Each row was made from one path, in order. Every step used is in the known rows, and no mark comes twice. Write each row's path.
In the rows, 128 means zero.
Known rows
V -> U -> B: [117 100  86 127 123 143 117 156 124 126 111 118 158 128  82 116 147 106
 104 141 102 109 110 139 107 148 135 131  96 107 116 122 136 148 147  80
 122 144]
G -> T -> J: [157 115 102 112 151 132 112 154  97 124 151 184 140 183 120 175 143  97
 127 105 125 135 105 119 116 166 113 110 123 195  62 130 110 106 130  79
 130 142]
X -> T -> B -> U -> Z: [ 92 113 102 111 140 140 134 143 121 153 146 112 146 193  75 165 141 106
 155  89 129 147 142 151 122 132 110 121  83 168  67 186 110 164 142 104
 126 117]
D -> N -> G -> T: [130 120  80 123 118 128 123 118 118 117 119 159 121 217 158 198 102 139
  69 182 145 140  87 151 114 183 122 118 129 146 104 186 122 137  97 116
  70 152]
P -> S: [143 115 107 124 154 131 146 154 110 135 116 123 123 129 137 166 151 142
  94 143 148 149  87 162 180 197 129 102  99 123  92 126 134 139 107 133
  58 143]
D -> C: [108 121 101 142 168 139 106 141 120 162 142 120 133 144 168 137 109 103
  82 141 162 164  76 157 129 181 135 152  85 122  96 127 118 118 103 145
 105 151]
Z -> U -> V: [109 145 101 102 112 154 174 132 112 134 162 123 126 110 147 137 101  85
 105 156 132 126 132 175 118 133 131  90 106 104 112 160  99 152 104 164
  84 136]
V -> K -> A -> U: [115 114  52 131 121 140 164 119 160 161  73  93 148  85  93 127 177 128
  86  72 121 141  98 144  95 143 107  77 104 102  48 133 110 182 153 101
  72 129]
N -> G -> T -> B: [126 124  85 133 132  97  82 109 111  95 125 169 151 236  84 185 128 143
 143 139 133 142 102 145 139 158 101  70 150 146  76 185 123 123 104  76
 156 119]
S -> P -> Z -> U -> V: [ 97 128 129  96 111 165 168 114  88 119 147 128 152  86 151 134  82 105
 128 144 135 116 162 178 123  96  97 131  69  86 127 170 128 154 128 202
  99 128]
X -> T -> B -> U: [106 142 106 128 135 131 120 140 117 135 130 128 150 200  89 170 135 113
 150  82 147 176  98 171 137 138 133 112 108 191  63 188 131 141 124  79
  92 130]
A -> K: [122 136 100 126 130 126 140 162 138 160 119 113 135 133  99 138 174  88
  70  90 152 160  89 139 118 143 123  81 126 155  49 125 122 136 131 128
  61 136]
C -> D -> N: [104 139  93 111 155 192 112 153 102 144 136 102 167 163 177 170  86 107
  76 183 155 156  78 178 119 187 108 165 118 121 104 158 133 147 133 118
  84 178]
D -> N -> G -> T -> B -> U -> V: [ 66 140  94 105 116 159 150  84 150 112 148 140 127 221 155 170 106 116
 104 133 135 146 131 173 128 143  94 102 122 154 103 210 114 170  94 142
 103 142]
L -> K: [130 143 121 143 147 140 151 159 140 110 128 128 139 132 119 131 145  97
  86 111 149 148  73 169 143 176 127 164 122  83  81 143 111 121 125 127
  63 160]
K -> L: [142 160  66 105 161 128 144 166 134 159 149  81 153 147 126 141  84 124
 136 126 148 139 109 139 142 186 169 158  89 100 134 134 131 145 111 132
 111 140]
P -> Z -> U -> V -> T -> B: [ 86 125 106 113 121 152 107 102  77 131 133 139 137 146  99 146 142 111
 177 138 108 132 121 209 141 128 117 101  66 108  93 193 123 148 130  92
 100  96]
C -> D -> N -> G: [ 99 147 102 108 150 174  84 133 145 111 111 107 137 195 158 178  78 112
  61 199 160 137  79 168 113 164 103 117 168  95 111 206 128 153 114 113
  74 164]
C -> D -> N -> G -> T -> V -> K: [ 98 163  76 117 132 176  91  92 121 122 109 137 100 158 165 156  98  84
  72 161 102 139 103 157  85 166  70 104 164 115 128 182 129 126 124  61
  78 164]
A -> K -> L: [124 162  65 102 139 116 156 161 153 170 136  74 144 137 112 123 125  96
 101  95 150 148 108 133 122 155 154 109  99 131  94 123 133 161 134 143
  68 131]
L -> K -> A -> U -> V -> T -> J: [129 117  91 120 123 170 139 108 148 139 119 137 131 150 119 120 216  54
 100  52  97 109 131 164  90 134 107 125 121 143  44 165  69 182 168  75
  61 103]
N -> G -> T -> J: [150 121 108 111 148 120  88 136 130  94 131 184 119 211 110 182 135 100
 113 122 130 119 105 113 111 149 105  73 165 175  67 171 106 112 118  74
 121 132]
K -> A -> U -> V -> T -> X: [163 125  78 133 110 177 153 116 152 200 124 135 136 150 117 173 163  62
 107  75  88 104 132 146 105 132 138  76 100 186  60 161  96 176 134  74
  96  91]
U -> V -> K -> A: [132 113  52 119 137 156 154 108 147 143 102  80 155 102 132 109 145 129
 119  85 107 108 149 156 111 191 108 131  87  79 107 124  86 160 125  87
 151 139]
X -> T: [166 133  92 135 124 130 115 172  68 154 117 128 136 196 119 174 127 105
 130 134 145 148 103 183 122 174 152 156 115 163  96 165 118 124 123  60
  87 122]
Z -> U -> V -> K -> L: [ 98 174  49  91 137 148 176 116 139 140 135  62 119  79 136  95  80  90
 124 139 115 120 138 170 100 151 138 111  78  51 163 147 120 171 125 136
  86 148]
L -> K -> A -> U: [120 119  83 137 107 134 190 129 168 139 106 115 159 113 113 131 173 118
  78  74 141 140  89 157 118 137 117 109 111 104  26 142  98 184 153 144
  38 125]
P -> Z -> U -> B: [ 80  92 123  89 103 145 147 161 115 131 143 122 134  80 108 111  86 131
 134 161 139 108 113 152 130 122 121 100  75  98  99 128 132 143 148 138
  66 140]
D -> N -> G: [104 130 103 130 153 151 112 137 157 136 104 122 111 189 159 172  94 129
  67 166 160 128  76 166 121 171 135 128 148 102 109 205 114 153  98 124
  74 148]
B -> U -> V -> K -> L: [ 94 183  56  86 151 162 178 124 173 142 133  47 120  97 127  99 101  92
 113  96 124 141 136 147 119 166 131 141  79  71 161 138 132 166 118 137
  89 162]
G -> N: [140 122  38 115 153 145 138 161  92 117 141 162 138 144 101 156 101 110
 101 114 132 158  85 161 142 194 128  86 138 113  69 126 134  92 118 141
 158 142]
S -> P -> Z -> U -> V -> T: [122 124 113 105 105 162 126  95  68 128 130 126 145 102 124 143 138  88
 113 142 109 126 156 175 105 114 118 145  59 109 133 184 130 150 137 146
  54 120]
B -> U: [112 149 117 109 144 148 155 159 163 133 141 112 134 121 105 158 132 112
  85  92 156 175  84 123 142 154 143 113 106 151  79 144 136 126 103 154
  55 167]
P -> Z -> U -> V -> K: [ 77 138 106 100 123 172 166 117 113 122 110 107 102  48 132 109 110 101
 123 146 119 121 118 197 115 131  92  90  68  44 124 154 126 146 128 130
  72 144]
D -> N: [110 121  93 134 158 170 142 157 116 174 127 120 141 159 176 163 104 126
  80 146 154 147  74 179 126 193 144 179  96 131 102 158 118 150 114 128
  86 163]
C -> D: [136 153 102 101 150 166  92 165 100 115 139 103 175 146 116 164 108  97
 101 163 149 159  92 144 130 172 102 119 142 111  95 135 136 116 128 103
 109 164]
L -> K -> A: [147 109  88 137 134 130 166 133 163 117 124 110 175 126 131 126 147 139
 107  81 138 123 102 153 139 190 135 155  94  94  57 131  90 149 133 121
  92 143]
N -> G -> T: [157 130  87 117 115 104 110 128 117  95 122 161 124 204 108 193 123 133
  89 164 139 140 100 124 126 171 119  85 147 138  98 167 125 112  91 104
  89 140]

Write each row's path
[118 118  84 123  94 132 100 116 132 114 125 166 117 171 103 137 126  93
 102 147  77  93 136 120  96 125 118  93 141 136 130 156 129 135 126  67
 115 122]	N -> G -> T -> V -> U -> B
[ 98 177  43 100 137 158 179 126 148 167 113  57 118 102 121 102 118  84
 109 110 120 133 133 167 101 148 118 126  99  56 146 140 124 187 138 126
  90 132]	A -> U -> V -> K -> L
[ 97 126 133  99 119 142 156 152 107 125 135 138 127  73 128 155  87 136
 135 161 152 138  81 175 145 119 133  83  59  93  80 162 143 130 122 164
  43 136]	P -> Z -> U
[110 131  61 135 121 153 164 111 162 187  92 112 125  83 115 121 163 105
  98  50 105 135 113 141  96 131 107  82 122 119  54 140 101 174 145  98
  77 114]	T -> V -> K -> A -> U
[129 157 102 146 142 158 123 136 122 151 122 158 126 120 127 152 137  78
 115 113  89 132  97 156 124 131 150 123 105 121 109 163 137 126 113  94
 110 120]	T -> V -> U
[137 183  51 121 149 142 129 140 114 184 122  86 104 142 139 118  88  82
 153  97 106 130 131 172 106 171 151 167 106 111 158 158 125 142 131  49
  98 122]	X -> T -> V -> K -> L
[105  92  44 114  79 138 159 109 141 175 115 124 134 112 102 101 158 110
 100  73  83 110 155 112  76 137  86  89 123 150  77 101 100 172 165  71
  95 124]	G -> T -> V -> K -> A -> U -> B
[153 144 108 127 120 173 140 125 125 170 153 152 112 129 126 172 124  41
 108 126  92 107 116 158 107 126 156  67 101 177  94 176 108 140 116  86
  79 118]	Z -> U -> V -> T -> X
[ 99 102  98 103 108 131 144 157 124 138 150 115 140 104  99 109  99 109
 100 152 131 114 117 133 102 136 135  90 115 124  98 125 111 147 139 128
  74 154]	Z -> U -> B
[183 128 103 135 131 140 143 156 118 157 154 183 142 175 122 208 106  93
 119 118 118 127  92 117 132 162 132  82 108 210  71 133 130 103 110  87
 131 141]	G -> T -> X
[126 151  95 104 122 170 133 124 126 145 138 107 119 144 109 150 175  74
  83 105 115 160 124 152 121 165 145 138  94 145 116 163 118 140 104 112
  43 143]	B -> U -> V -> T
[131 125  92 132 124 157 126 144  90 174 129 144 120 162 115 163 142  66
 139 124  76 109 151 166  97 123 133 148  79 135 111 187 112 156 141  75
 127  91]	X -> T -> V -> U -> Z
[ 90 125  78 108  94 173  89 105 120 113 128 150 136 184 147 146  97  84
  78 193  81 101 127 145  78 131  90 112 145 133 138 173 140 156 146  68
  96 145]	C -> D -> N -> G -> T -> V -> U -> B
[ 87 119  59 115 141 156 157  84 176 132 110  80 165 114 108 106 152 135
 142  47 108 126 148 154 121 163  95 100  84 105  79 147  95 173 128  92
 153 139]	T -> B -> U -> V -> K -> A
[123 140 117  99 153 180 109 131 138 140 146 136 112 158 113 144 182  48
 105  69 108 137 127 139 108 145 127 122 117 182  83 166 100 136 129  81
  77 134]	B -> U -> V -> T -> J
[108 122  62 105 131 164 177 101 182 134 109  73 148  85 126 107 149 124
 104  62 112 128 145 140 112 173 109 113  78  99  97 131  98 167 122 114
 110 153]	B -> U -> V -> K -> A
[ 80 151 109 108 142 163 152 123 146 134 158 115 146 162 115 141 131  98
 136  83 137 156 134 163 151 139 108 111 114 137  93 166 112 152 103 142
 136 137]	T -> B -> U -> V
[120 123  68 110 102 160 190 123 142 168 127 104 151 132 137 139 149 109
 104  94 128 124 149 162 116 139 112 104 108 116  74 141  87 192 125 148
 105 105]	K -> A -> U -> V
[110 120  94 131 123 158 116 148 128 155 133 138 134 125 107 110 134  82
 117 116  83 101 128 137 108 132 136 136 117 124 124 129 126 139 138  75
 130 128]	T -> V -> U -> B
[157 121 110 126 172 152  69 154 109 148 123 151 126 166  97 157 183  72
 117  88 114 132  92 135 108 168 143 132 125 175  70 155 104 116 138  41
  98 129]	V -> T -> J
[ 88 149  98 100 113 137 139  92 150  93 150 142 130 208 110 166 126 110
 122 115 131 147 143 147 138 133  92  70 138 146  96 192 115 148  90 132
 123 131]	N -> G -> T -> B -> U -> V
[104  99  53 125  84 148 144 126 132 194  97 103 124 129 103  95 151  94
 119  65  92 103 157 151  66 126 102 114 133 151  79 132  92 187 176  36
  81 104]	X -> T -> V -> K -> A -> U -> B
[154 156 106 138 128 150 114 160  79 188 145 154 107 187 150 167 106  76
 145 103 120 140 124 178 124 156 152 159 143 180 106 173 107 114 110  60
  96 104]	X -> T -> V
[ 95 150  76 123 126 172 166 125 131 155  90  96 107  92 107 113 166  73
  77 106 117 143 116 177  95 138  85 100 127  70 106 141 111 166 136 110
  85 139]	A -> U -> V -> K
[127 119  87 135 103 151 110 150  92 160 122 144 128 163 110 124 131  73
 133 124  81 103 139 165  93 129 141 150 116 153 127 151 124 143 150  34
 112 110]	X -> T -> V -> U -> B
[122 132  82 136 145 148  84 112  86 150 131 127 151 198  92 146 172  95
 155 108 106 138 127 185 136 172 124 136 113 131 101 174 104 141 117  54
 151 105]	U -> V -> T -> B
[111 130  80 120  97 161 207 116 158 143 126 108 150 124 140 119 163  95
  88  86 129 122 137 179 119 138 101 125 112  88  65 147  81 195 139 156
  71 114]	L -> K -> A -> U -> V
[113 115  53 110 116 149 174  91 147 131 111  87 147  68 136 104 129 123
 113 107 104 105 146 162  94 159 115  85  78  80  96 140  86 173 129 113
 107 139]	Z -> U -> V -> K -> A
[ 99  99  49 112  76 129 139  92 171 151  99 127 113 137  94 109 150 115
  88  89  88  95 154 108  70 122  79  58 161 132  81 137  96 178 153  68
  84 115]	N -> G -> T -> V -> K -> A -> U -> B
[112 127  98 127 146 164 136 141 125 169 141 139 124 125 110 151 144  75
 121 117  77 107 140 137 111 127 126 134  80 106 109 164 114 152 132 117
 145 109]	T -> V -> U -> Z
[115 132 109  97 101 166 136 119  81 136 133 130 112 104 128 148 139  93
 122 162 112 130 122 192 126 139 139 113  56 101 116 175 123 142 118 121
  31 116]	P -> Z -> U -> V -> T
